Each row comes from the steps of one path. Every step used is in the known rows, and no mark comes twice. Write the path behind each row, first mark first.
Known rows
S, P, D, W: [ 0.59 -3.30  0.40 -1.82 -0.43 -0.50 -2.08 -2.77 -1.29 -0.63  0.50 -0.87
 -1.09 -0.73 -1.14 -0.02 -1.40 -1.72  0.01  0.64 -1.27 -0.45]
S, P, D, N, K: [ 1.21 -1.74  0.33  0.73  0.17 -0.80 -1.68 -0.92 -2.24 -1.72 -0.89  1.20
  0.32 -0.96  0.07 -0.12 -0.34 -0.13 -1.92 -0.94  0.17 -1.36]
P, B, U, D, N: [ 0.26 -0.29 -1.75  1.41  0.06 -0.49 -0.41  2.11  0.34  1.11  1.29  1.25
  1.45 -1.94 -0.39  2.70  2.01 -0.77  1.28  1.90  0.40  1.04]
S, U, D: [-0.44 -1.29  1.16 -1.27 -1.19  0.75 -0.31 -1.40  1.42  0.36  0.46 -0.05
  0.99 -0.49 -1.75  1.29  0.46 -0.76  0.34  1.37  1.31  1.35]
W, D, N, K, U: [ 0.21  2.64  1.27  1.14  1.22  1.89  2.27  4.41 -1.58  0.80 -1.22  1.37
 -1.22  0.75 -0.21 -0.11 -2.20  0.68 -4.14  0.66  0.41 -1.22]
U, D, N: [ 0.57 -0.41 -0.25 -0.18  2.72  0.71  0.52 -0.61  0.26  3.63  1.95 -0.48
 -0.02 -0.91 -0.78  3.08  1.81  0.46  1.75  1.54  1.39 -0.28]
W, D, N: [-0.71  0.10  1.11 -0.52  2.13  1.53  0.83  1.88 -0.27  1.61 -0.41  0.65
 -0.49  1.33 -0.82  1.18 -1.37  0.78 -1.09  2.03 -0.05 -1.76]
K, U, D: [ 0.81  1.76  0.45 -0.50  1.03  0.58  1.17 -0.99  0.67  1.53  2.66  0.08
 -1.90  0.07 -0.70  1.61  0.97 -0.63  0.13  0.56  2.14  1.19]
N, D, U: [-0.59  0.73  1.08  1.78 -0.96  0.70  0.35  0.35 -0.30 -2.02 -1.10 -0.55
  0.33  1.77  0.95 -1.36  0.45  1.46  0.33 -2.27 -0.96  1.47]
S, U, D, P: [-0.75 -1.43  0.49 -0.84  0.48 -1.53 -1.61  0.32  1.58  2.55 -0.89 -0.01
 -0.18 -0.61  0.39  0.94 -1.21 -0.02  0.98  0.60  0.99  0.79]
S, P: [-1.20 -0.49  0.86 -2.81 -0.49 -1.45 -0.68 -2.93  0.27 -0.95  1.69  1.03
 -0.59  0.04 -1.51 -1.06 -1.44  0.50 -1.52  0.75  0.54 -0.82]
G, K, U, D, N: [ 2.22 -0.04  0.37  0.76  3.74  0.52  1.10  3.28  0.27  1.40  2.60 -0.87
 -0.95 -0.93 -2.10  2.79  0.96  1.11  0.78  0.11  2.89  1.81]
G, K, U, D: [ 1.56  0.71  0.62 -0.03  1.27  0.83  1.61  0.73  0.48 -0.57  2.94 -0.52
 -1.14  0.19 -1.67  2.03  1.16  0.69 -0.02 -0.56  2.05  1.97]
D, W: [-1.23 -0.88  0.34 -1.87 -0.43  1.00  1.10 -1.43  0.11  1.25  2.54 -1.55
 -0.64 -0.90 -1.50  0.19  0.07 -0.17 -0.20  1.31 -1.43  0.34]
P, B, U: [-1.67  0.73 -0.95  0.37 -3.58 -0.95 -0.08  0.47  1.17 -3.18  1.77  2.28
  0.94 -0.68 -0.74 -0.65  1.00 -0.83 -1.06  0.42 -0.91  1.80]
K, U: [-0.57  2.16  1.04 -0.95  0.01 -0.18  1.08 -0.30  1.20 -0.74  3.03  0.80
 -2.05  0.23 -1.42 -0.78 -0.21 -0.44 -1.42 -0.23  1.41  1.45]
P, S: [-0.64  0.54  0.58 -2.69 -0.75  0.18 -0.14 -2.53  0.95 -3.82  1.33  1.86
  0.32  0.37 -0.51 -1.71 -0.90 -0.95 -0.27  0.12  0.66 -1.01]
P, D, W: [ 0.41 -2.27  0.22 -0.32 -0.65  1.31 -0.67 -2.38 -0.39 -0.72  1.52 -1.39
 -1.00 -0.49 -0.62  0.94  1.12 -1.94  1.01  0.02 -1.74  0.69]
U, D, W: [ 0.18 -1.12 -0.38 -1.44  0.58  1.74  1.29 -2.14 -0.35  3.54  2.12 -2.07
 -0.49 -0.85 -1.07  2.65  1.28 -0.46  1.54  1.98 -0.98  0.10]
D, P: [-1.81  0.48 -0.14 -0.85  0.85 -2.21 -0.33 -0.65  1.00  1.41  1.14  0.49
 -1.64  0.34  1.05 -0.53 -0.66  1.06  0.20 -0.70 -0.19 -0.26]
G, K, N: [-0.43  0.02  0.45  0.04  0.39  1.27  2.27 -0.32  0.55 -1.17  1.13 -3.37
  0.60  0.43 -1.42 -1.86  1.13  1.99 -0.44 -1.38  0.12 -0.38]
N, D, P, B, U: [-0.36  1.08 -2.33  2.54 -2.50 -2.79 -1.18  3.36 -0.48 -1.65 -2.73  1.73
  0.65  0.94  1.97 -1.67  0.80  0.62  0.00 -1.79 -2.29  0.67]
G, K, N, D: [ 1.28  0.68  0.08  1.99 -0.45  1.87  2.49  0.84 -1.24 -1.95 -1.96 -3.72
  1.56  2.00 -0.82 -2.67  2.69  2.87 -0.23 -2.80 -0.80 -0.75]
B, U, D: [-0.97  0.63  0.03 -0.55 -2.68  0.97  1.34 -0.32  2.13  1.82  2.29  0.85
  0.89 -2.42 -0.21  1.93  1.70 -0.04  0.11  0.10  0.54 -0.08]
D, P, B: [-1.26  0.19 -1.77  0.40  0.93 -3.51 -1.63 -0.59 -0.33 -1.58  0.21  1.43
 -1.52  2.01  1.13 -0.53 -0.20 -0.18  0.38  0.22 -1.19  1.22]
P, S, U, D, N: [ 0.95 -2.04  0.83 -1.95  1.66  0.59 -1.87  0.86  1.32 -0.58 -1.12  1.01
  2.31 -1.99 -1.43  0.61 -1.64 -1.65  1.36  2.17  2.65 -0.15]

Which path is each row?
[-0.03 -0.70 -1.38 -0.60 -2.08 -2.00 -1.55 -0.90 -0.04 -1.03  0.49  2.40
  0.99 -1.10 -0.59  1.02 -0.28 -1.08 -0.44  1.78 -0.19  0.16]  S, P, B, U, D
[-0.85 -1.19  1.65  1.35 -0.44  0.26 -1.53 -1.74  0.97 -3.25  0.90  0.27
 -0.85  0.72  1.34  0.06  0.08 -1.14  1.20 -2.21 -0.34  2.24]  P, D, U
[ 0.40  0.14 -0.82 -1.77  2.37 -1.65 -1.40 -1.69  0.64  0.67 -0.70  1.38
 -0.59  0.18  2.10  0.49 -1.46 -0.50  1.95  0.05  0.76 -1.84]  U, D, P, S
[-0.55  0.98  0.93  0.74  0.45  2.24  2.12  2.19 -1.69  0.71 -1.76  1.14
  0.32  1.01  0.13  0.61 -1.13  1.43 -3.33  0.94 -1.04 -2.50]  W, D, N, K
[-0.46  0.52 -0.83 -1.51 -0.61 -1.53 -0.93  1.21  2.22  1.30 -0.56  2.32
  0.67 -2.47  2.50  0.18 -1.79 -0.63  1.02 -0.52  0.81 -1.81]  B, U, D, P, S
[ 0.53 -2.69  0.77 -3.03 -0.53  1.61 -1.05 -0.73  0.73 -0.36 -0.87 -0.38
  1.58 -2.08 -1.83  0.28 -2.36 -2.70  1.00  2.69  0.22  0.09]  P, S, U, D, W
[ 1.10 -1.02  0.55 -0.53  0.04  1.32 -0.44  1.28 -0.26 -1.41 -2.40  1.50
  2.95 -2.15 -0.51  0.07 -1.34 -1.00 -1.05  1.08  1.66 -0.64]  P, S, U, D, N, K
[ 0.95  0.41 -0.71  2.42  1.24 -0.58  1.15  2.55 -1.21  0.45 -3.37 -3.70
  0.44  1.99  1.37 -3.17  1.00  3.46  0.50 -3.56 -1.15 -1.44]  G, K, N, D, P
[ 0.53  0.00  0.05  0.28  0.21 -0.88 -1.64  2.27  0.24 -1.36 -6.44 -1.43
  1.95  0.78  1.63 -5.98 -2.62  0.10  0.10 -1.79  0.10 -2.24]  K, N, D, P, S, U
[-0.24  0.48 -1.62  0.69 -2.40 -0.27  0.10 -0.47  0.73 -0.94  1.60  1.67
  1.07 -0.74 -0.09  1.88  2.07 -1.22  0.57  1.17 -0.54  1.37]  P, B, U, D
[ 0.21 -1.18  1.04 -2.53 -0.86  0.78 -1.44 -1.69  1.63 -2.78 -0.93  1.46
  1.90 -0.57 -1.25 -0.33 -1.35 -2.06  0.46  1.41  1.78  0.03]  P, S, U, D
[-1.24  0.36 -0.71 -0.19 -0.81 -1.41 -0.22  1.48  2.11  4.24  0.79  0.94
 -0.24 -2.42  1.96  1.58  0.01  0.68  0.97 -0.70  0.33 -0.69]  B, U, D, P
[ 0.49 -0.26 -0.13  0.10 -1.29  1.72  1.30 -0.16 -1.72  0.60 -0.63 -1.91
  0.16  0.73 -0.98 -0.55  1.29  0.65  0.09  0.03 -2.36 -0.29]  N, D, W
[-0.08  0.98 -0.59  0.94  0.16 -1.56 -0.26  0.65 -0.70  0.65 -1.99  0.10
 -0.80  2.14  1.59 -1.31  0.72  2.03  0.47 -2.07 -1.15 -0.72]  N, D, P
[ 0.46  1.67 -0.18  1.38 -0.59  1.73  1.81 -1.15 -1.08  0.21 -1.86 -3.08
  0.78  1.97  0.09 -3.15  2.39  1.68 -0.12 -1.75 -0.81 -1.75]  K, N, D
[ 1.05  2.83  0.28  0.79 -0.74  1.48  2.45 -0.65 -0.85  0.58  1.40  0.70
 -1.11 -0.05  0.20  1.06  1.30  0.07 -2.04 -0.66  1.07  0.49]  N, K, U, D
[ 0.22  0.02 -2.37  0.80  1.96 -2.60 -1.50 -1.59 -0.74  0.83 -0.14  1.01
 -1.33  2.02  1.65  1.88  0.88 -0.47  1.91  1.07 -0.71  0.82]  U, D, P, B
[-0.56 -2.38  1.79  0.24 -0.05 -1.45 -3.26 -2.31  0.23 -3.22 -0.04  0.75
 -0.92  0.20  0.90 -0.85 -2.41 -1.15  0.07 -1.52  0.04  1.08]  S, P, D, U
[ 0.66  0.28 -0.56  0.97 -0.23  2.53  2.22 -0.12 -2.03  2.49 -2.08 -4.96
  0.75  0.70 -0.34 -2.75  1.55  0.94  0.39 -0.50 -2.35 -1.74]  K, N, D, W
[ 1.01 -2.54  0.58 -0.51  1.82 -1.53 -2.90 -1.34 -0.79 -0.94  0.50  0.60
 -0.37 -0.61 -1.01  0.42 -0.56 -0.52  0.35  0.09  1.15 -0.85]  S, P, D, N
[-0.03 -1.10 -1.92  0.30 -2.18  0.66  0.20  0.61 -0.06  1.28  1.24 -0.16
  0.82 -2.13 -0.71  2.34  1.16 -1.92  0.86  2.39 -2.04  1.44]  P, B, U, D, W
[-0.44  1.26  0.74  2.83 -0.02  1.55  1.21  0.48 -0.49 -0.10 -2.68 -3.50
  0.71  1.61  1.69 -3.53  0.37  1.48  0.33 -2.74 -0.94 -0.01]  K, N, D, U
[ 0.62  2.41 -0.61  1.24  0.96 -1.12  1.09  1.38 -0.76  2.91 -0.08  0.63
 -2.17 -0.22  2.28  0.72 -0.59  0.52 -1.36 -1.33  0.73  0.00]  N, K, U, D, P
[ 1.08  2.52 -2.24  2.61  1.07 -2.37 -0.13  1.11 -2.21 -0.06 -1.02  1.68
 -1.85  1.56  2.32  0.56  0.00 -0.73 -1.19 -0.42 -0.18  1.36]  N, K, U, D, P, B
[-2.26  0.43  2.33  0.28  0.10  1.64  0.65  0.77  0.73 -0.91 -0.96  0.68
 -0.94  2.15  1.04 -0.24 -3.16  0.36 -1.19  0.41 -1.18 -0.07]  W, D, U
